Each row comes from the steps of one walk. Every step used is in the known rows, and no mark comes twice. Write the walk behind each row, first mark first.
(in the rows, 128 means zero)
Known rows
demum, risi, zamop: [112 148 123 118 136 197 158 153 141 146 158 119 127  84 128 141 120  89
 142 119 130  54 163 134 126 153 130 130 133 161 150 142 146  86 149 184]
fesum, ligep: [146 162 116 128 113 137 151 152 116 149 161 132 108  82 105 138 128 128
 148 130 127  54 121 108 130 159 128 150 131 161 120 134 137  99 102 169]
tubot, karupum, suzodi, fesum: [130 146 127 129 106 149 133 169 158 162 165 150 114  82  88 128 111 126
 162 156 148  88 130 115 156 159  98 141  97 198 115 135 144  97 100 144]
zeko, risi: [112 159 122 147 106 178 144 144 125 141 166 145 103 112 123 129 142 131
 156 120 116  80 126 117 136 153 139 142 103 165 146 129 127 106 132 170]
rata, pobe: [152 140 112 153 101 162 125 155 124 143 170 163 121 114 114 118 116 110
 150 124 131  54 128 116 135 154 117 147 104 146 152 106 114 105 122 149]
vikizi, tabep, zeko: [149 166 105 104 107 165 144 140 132 131 178 147  97  31 125 138 118  99
 138 128 141 122 164 105 130 145 119 137 152 161 152 131 130  98 118 167]
fesum, rata: [152 154 107 120  91 148 156 145 121 149 152 137 131  88 103 136 134 104
 171 131 120  51 135  88 119 184 122 128 119 162 123 142 141  92  92 160]
rata, fesum, ligep, doruka: [168 152 128 140 150 165 137 167 102 154 164 139 106  86  98 141 130 128
 172 126 108  13 128 103 138 205 129 126 119 163 118 121 126 103 109 161]
demum, risi, zamop, doruka, ligep: [123 125 135 109 116 190 163 198 127 160  99 112 108  82 115 144  95  98
 151 115 125  81 138 141 150 138 130 120 165 181 114 127 155 106 141 188]
doruka, ligep, fesum: [113 147 116 149 124 170 154 168 127 156 125 128 122 114  93 159  99 114
 162 118 118  83 141 105 153 164 106 120 137 162 134 127 157 103 120 178]
karupum, tubot: [176 154 125 124 114 161 120 167 135 146 139 133 119  98 126 130 101 109
 153 132 135  86 134  94 141 149 129 132 110 157 122 138 133 100 105 144]
karupum, suzodi, fesum, ligep, doruka, zamop, risi: [161 164 157 141 121 140 152 179 141 153 129 152  95  97  92 147  81 123
 163 131  93  70 130 148 155 193 116 130 119 172  92 100 137 117  98 167]
demum, risi, zeko, tabep, vikizi: [ 91 176 123 142 126 186 147 160 112 145 219 177 124  80 114 135 134 101
 152 105 137  97 142 129 165 151 152 123 124 136 168 137 140 106 156 199]
fesum, ligep, doruka, zamop: [144 146 131 144 146 160 168 172 122 144 139 137 124  86  94 142 108 122
 169 117  86  61 123 130 132 194 120 119 108 155 104  96 149 108 108 160]
tabep, zeko, risi: [112 177 113 129 103 180 161 144 120 134 181 150  92  94 126 132 156 118
 145 119 120 101 136 123 141 143 139 149 124 173 154 130 123  97 140 176]
zamop, doruka, ligep: [136 124 127 114  96 159 157 197 123 161  96 126 101  89 109 141  92 112
 162 121 124 105 117 127 151 140 124 123 150 174 105 117 153 115 120 171]
vikizi, tabep, zeko, risi: [126 175 116 130 107 191 143 135 123 128 186 145  87  60 127 129 145 119
 140 120 127 104 153 112 141 143 137 144 136 172 162 133 115 107 133 179]
fesum, ligep, doruka: [154 158 131 127 148 156 155 152 110 150 162 148 110  80 105 145 127 126
 171 125 105  42 130 111 129 197 133 133 124 151 111 126 132  93 115 162]
tabep, zeko, risi, zamop, doruka, ligep: [117 131 132 106 109 199 170 188 120 150 119 123  92  82 117 136 125  95
 147 114 123 102 131 134 154 136 135 126 169 186 117 131 152 103 142 184]
risi, zeko, tabep: [106 154 125 129 110 168 140 156 103 138 199 156 108  93 125 133 133  91
 157 112 137  90 142 129 137 165 155 122 116 144 152 138 143  98 118 189]
zeko, tabep, vikizi: [105 163 117 145 123 176 146 161 116 152 200 189 115  92 106 130 135 117
 156 112 138 111 121 104 160 151 136 133  99 139 158 131 139 109 142 177]
tabep, zeko, risi, zamop, doruka, ligep, fesum, rata: [128 159 115 114 110 196 180 159 111 145 131 118 118  89  91 147 141  83
 161 120 108  52 153  94 147 186 127 119 161 190 122 143 152  97 117 191]
tabep, zeko, risi, zamop, doruka, ligep, fesum: [109 150 120 117 129 199 174 170 124 145 119 124 102  99 103 153 116  90
 149 117 114  91 154 117 161 160 125 121 162 183 131 125 159 107 143 191]
tabep, zeko, risi, zamop, doruka: [127 145 121  82 116 190 172 157 131 133 135 140  93  77 133 130 133  78
 142 128 125  95 147 126 132 154 147 133 142 181 125 123 151 105 148 173]
suzodi, karupum: [142 142 125 118 102 178 145 182 127 153 149 143 115  76 102 147 100 112
 160 143 134 105 135 118 155 165 116 134 116 167 112 131 152  96 130 128]
ligep, doruka, zamop, risi, zeko, tabep: [124 160 147 138 119 175 148 169 105 137 180 162 101  98 122 142 112  93
 161 104 108  83 143 157 142 189 153 113 116 140 134 117 141 110 118 195]
demum, risi, zamop, doruka, ligep, fesum, rata: [134 152 118 116 118 186 173 169 118 155 112 105 134  89  90 156 112  85
 165 123 110  30 160 101 144 188 123 112 159 185 120 141 158 101 114 196]
doruka, zamop, risi: [152 156 134 141  91 146 156 174 143 146 121 144 107 107 119 147  79 113
 149 119 102  94 129 155 133 166 114 130 115 154 114  99 143 124 107 168]
ligep, fesum, rata: [143 164 101 126 108 154 162 139 122 147 145 133 139 100  92 151 125  97
 172 132 113  43 151  77 126 202 115 120 121 165 129 138 151  96  95 169]
tubot, karupum, suzodi, fesum, ligep, doruka: [154 157 139 131 146 158 146 163 127 159 171 149 109  70  83 137 129 135
 171 143 117  39 127 116 147 200 116 139 112 182  99 133 133  92 103 154]
rata, fesum, ligep, doruka, zamop, risi, demum: [170 160 151 137 144 175 134 163 127 158 160 127 114  89 123 144  92  96
 148 125 103  29 134 128 137 174 119 120 125 153 111 125 153 103 100 195]
suzodi, fesum: [116 137 133 111 111 145 139 157 125 159 154 159 108  87  96 145 107 115
 164 137 135  90 133 133 147 162 113 132 120 178 125 125 149  97 121 153]
demum, risi, zamop, doruka: [135 140 123  81 123 178 166 171 139 145 114 124 112  72 133 142  98  79
 145 130 128  74 156 135 127 153 142 126 143 176 123 120 156 109 146 179]
doruka, zamop: [127 137 116 144 113 155 161 172 141 143 131 136 129  99 107 137  97 112
 160 119 105  99 124 129 129 161 109 120 100 156 122  95 158 112 110 155]
pobe, rata, fesum, ligep, doruka: [159 155 123 140 144 166 119 169 102 151 159 145 114  86  95 146 133 117
 181 126 117   6 131 104 138 207 121 121 112 173 102 126 135  97  99 169]
demum, risi, zeko: [111 169 122 122 111 164 149 148 129 136 182 127 131  75 132 145 113  87
 155 117 126  70 164 148 133 156 146 119 151 147 149 137 146  92 138 192]
pobe, rata, fesum, ligep: [154 160 106 143 110 151 107 174 107 151 157 129 113  89  92 139 132 116
 162 131 143   8 123  98 141 170 112 136 118 188 107 132 141 106  83 176]

Which walk is each row?
[159 154 144 141 114 156 158 173 136 148 122 153 107 104 117 150  81 114
 163 116  88  83 133 156 133 190 118 121 111 149 108  95 139 120 114 165] : ligep, doruka, zamop, risi
[102 155 120 117 126 211 164 136 131 131 184 139 103  89 129 127 164  89
 137 116 128  82 151 121 131 153 137 138 133 169 153 146 138  81 151 176] : tabep, zeko, risi, zamop
[139 141 115 113 113 179 172 162 119 152 115 116 133  94  87 150 117  82
 168 125 113  44 151  88 139 193 118 109 152 180 112 141 162  98 105 180] : risi, zamop, doruka, ligep, fesum, rata
[184 151 136 119 111 186 118 192 130 150 137 132 118  84 112 137  91 109
 154 145 140  97 138 101 165 157 125 133 114 169 105 141 140  98 116 122] : suzodi, karupum, tubot
[119 160 140 140 100 166 146 169 110 137 179 154 101 101 124 138 111  92
 151 106 121  93 140 157 142 170 150 120 118 144 138 120 143 114 113 197] : doruka, zamop, risi, zeko, tabep
[107 173 130 140 111 175 144 156 116 144 213 190 111  88 117 134 129  98
 151 106 134 107 134 132 162 158 148 124 124 130 154 137 139 112 144 191] : zamop, risi, zeko, tabep, vikizi
[133 158 136 131  91 152 152 156 138 131 161 140 119  92 127 142  93  81
 153 113 109  92 145 163 131 173 132 112 142 139 120 117 154 110 115 177] : doruka, zamop, risi, zeko
[159 165 152 126 142 167 147 151 135 154 158 134 116  84 127 147  91  96
 146 124  99  52 136 135 130 169 123 126 128 143 106 130 158  93 106 195] : fesum, ligep, doruka, zamop, risi, demum
[165 142 111 144  97 171 143 169 109 149 133 142 129 113  87 130 109  94
 163 124 115  25 136  99 149 181 115 131 133 169 131 108 125 114 105 168] : zamop, doruka, ligep, fesum, rata, pobe
[146 164 146 132 113 154 158 155 123 133 167 141 115  82 119 145 102  90
 159 112  96  63 143 164 134 196 139 113 151 140 107 117 148 107 112 182] : fesum, ligep, doruka, zamop, risi, zeko
[140 127 120  78 116 168 163 162 141 142 116 137 109  78 130 134 104  76
 152 133 131  89 145 119 121 162 135 124 135 169 112 121 162 106 135 160] : risi, zamop, doruka
[102 141 128 132 127 208 152 137 135 138 172 135 112 105 128 122 150 100
 146 117 125  64 143 118 127 160 136 132 116 163 147 146 141  89 145 172] : zeko, risi, zamop
[159 154 103 153 103 166 136 144 114 142 166 153 138 118  91 128 124  97
 162 127 117  16 143  90 136 189 112 137 112 156 148 115 119 102 103 160] : ligep, fesum, rata, pobe
[141 144 100 145 101 166  90 178 122 150 146 140 124 104 104 140 120 100
 176 129 148  35 135  99 140 170 102 116  94 187 119 125 148 107  94 165] : pobe, rata, fesum
[138 143 123  81 119 198 159 151 134 128 139 137  88  50 135 127 123  80
 139 129 129  99 161 117 132 153 146 129 152 181 130 126 144 113 144 175] : vikizi, tabep, zeko, risi, zamop, doruka
[118 148 124 118 132 206 159 164 127 140 124 121  99  72 104 150 107  91
 144 117 120  95 166 108 160 159 123 117 171 183 137 128 152 114 137 194] : vikizi, tabep, zeko, risi, zamop, doruka, ligep, fesum
[128 114 133 106 110 183 161 191 128 157 101 120 106  87 113 137 101  94
 155 118 128  95 128 127 145 144 125 118 159 175 107 129 161 105 130 173] : risi, zamop, doruka, ligep
[116 121 137 117 111 197 161 187 123 154 109 120  98  94 115 132 116 104
 154 114 121  89 126 131 152 142 133 122 154 181 113 130 152 109 137 181] : zeko, risi, zamop, doruka, ligep
[157 133 115 139 108 189 147 164 113 146 137 138 132 111  90 127 117  81
 158 122 117  17 143 100 146 184 115 127 139 169 133 117 131 106 113 170] : risi, zamop, doruka, ligep, fesum, rata, pobe
[145 149 111 119 101 161 167 167 116 155 108 120 129  95  85 153 111  96
 174 128 109  53 141  87 142 190 118 114 147 178 110 132 157 107  96 178] : zamop, doruka, ligep, fesum, rata
[118 133 122 118 130 182 164 174 132 152 102 122 117 102  99 156  92  89
 158 120 119  83 148 109 152 169 116 112 152 173 120 123 169 109 130 180] : risi, zamop, doruka, ligep, fesum
[ 96 165 120 139 121 179 144 153 113 142 221 188 121  83 112 129 140  97
 156 107 138 108 133 116 160 157 147 121 118 130 159 138 145 104 146 184] : risi, zeko, tabep, vikizi
[115 174 126 114 131 194 146 128 129 142 201 139 109  83 142 132 145  92
 137 126 126  85 145 108 135 130 137 140 128 159 150 154 149  73 134 198] : tabep, zeko, risi, demum
[128 131 135 107 111 206 156 180 122 144 123 120  88  56 117 132 115  96
 143 114 128 105 144 126 155 136 133 123 177 185 125 133 144 111 137 187] : vikizi, tabep, zeko, risi, zamop, doruka, ligep
[128 147 121 125 112 194 171 159 114 150 120 115 125 102  89 145 131  90
 168 122 106  38 148  92 146 192 127 113 148 185 119 143 154 103 111 187] : zeko, risi, zamop, doruka, ligep, fesum, rata
[113 154 123 117 130 219 150 129 134 126 190 137  99  63 131 124 154  91
 133 117 132  84 164 114 131 152 135 134 142 169 159 149 132  89 146 179] : vikizi, tabep, zeko, risi, zamop
[153 144 118 141 113 195 148 170 111 150 135 127 135 106  92 134 112  83
 154 120 116   4 154 113 151 179 121 129 146 174 139 116 126 107 124 185] : demum, risi, zamop, doruka, ligep, fesum, rata, pobe
[148 140 120 150 109 203 146 160 108 144 144 137 124 119  91 122 132  89
 156 118 112  12 141 102 152 183 126 131 135 175 139 119 122 109 121 177] : zeko, risi, zamop, doruka, ligep, fesum, rata, pobe
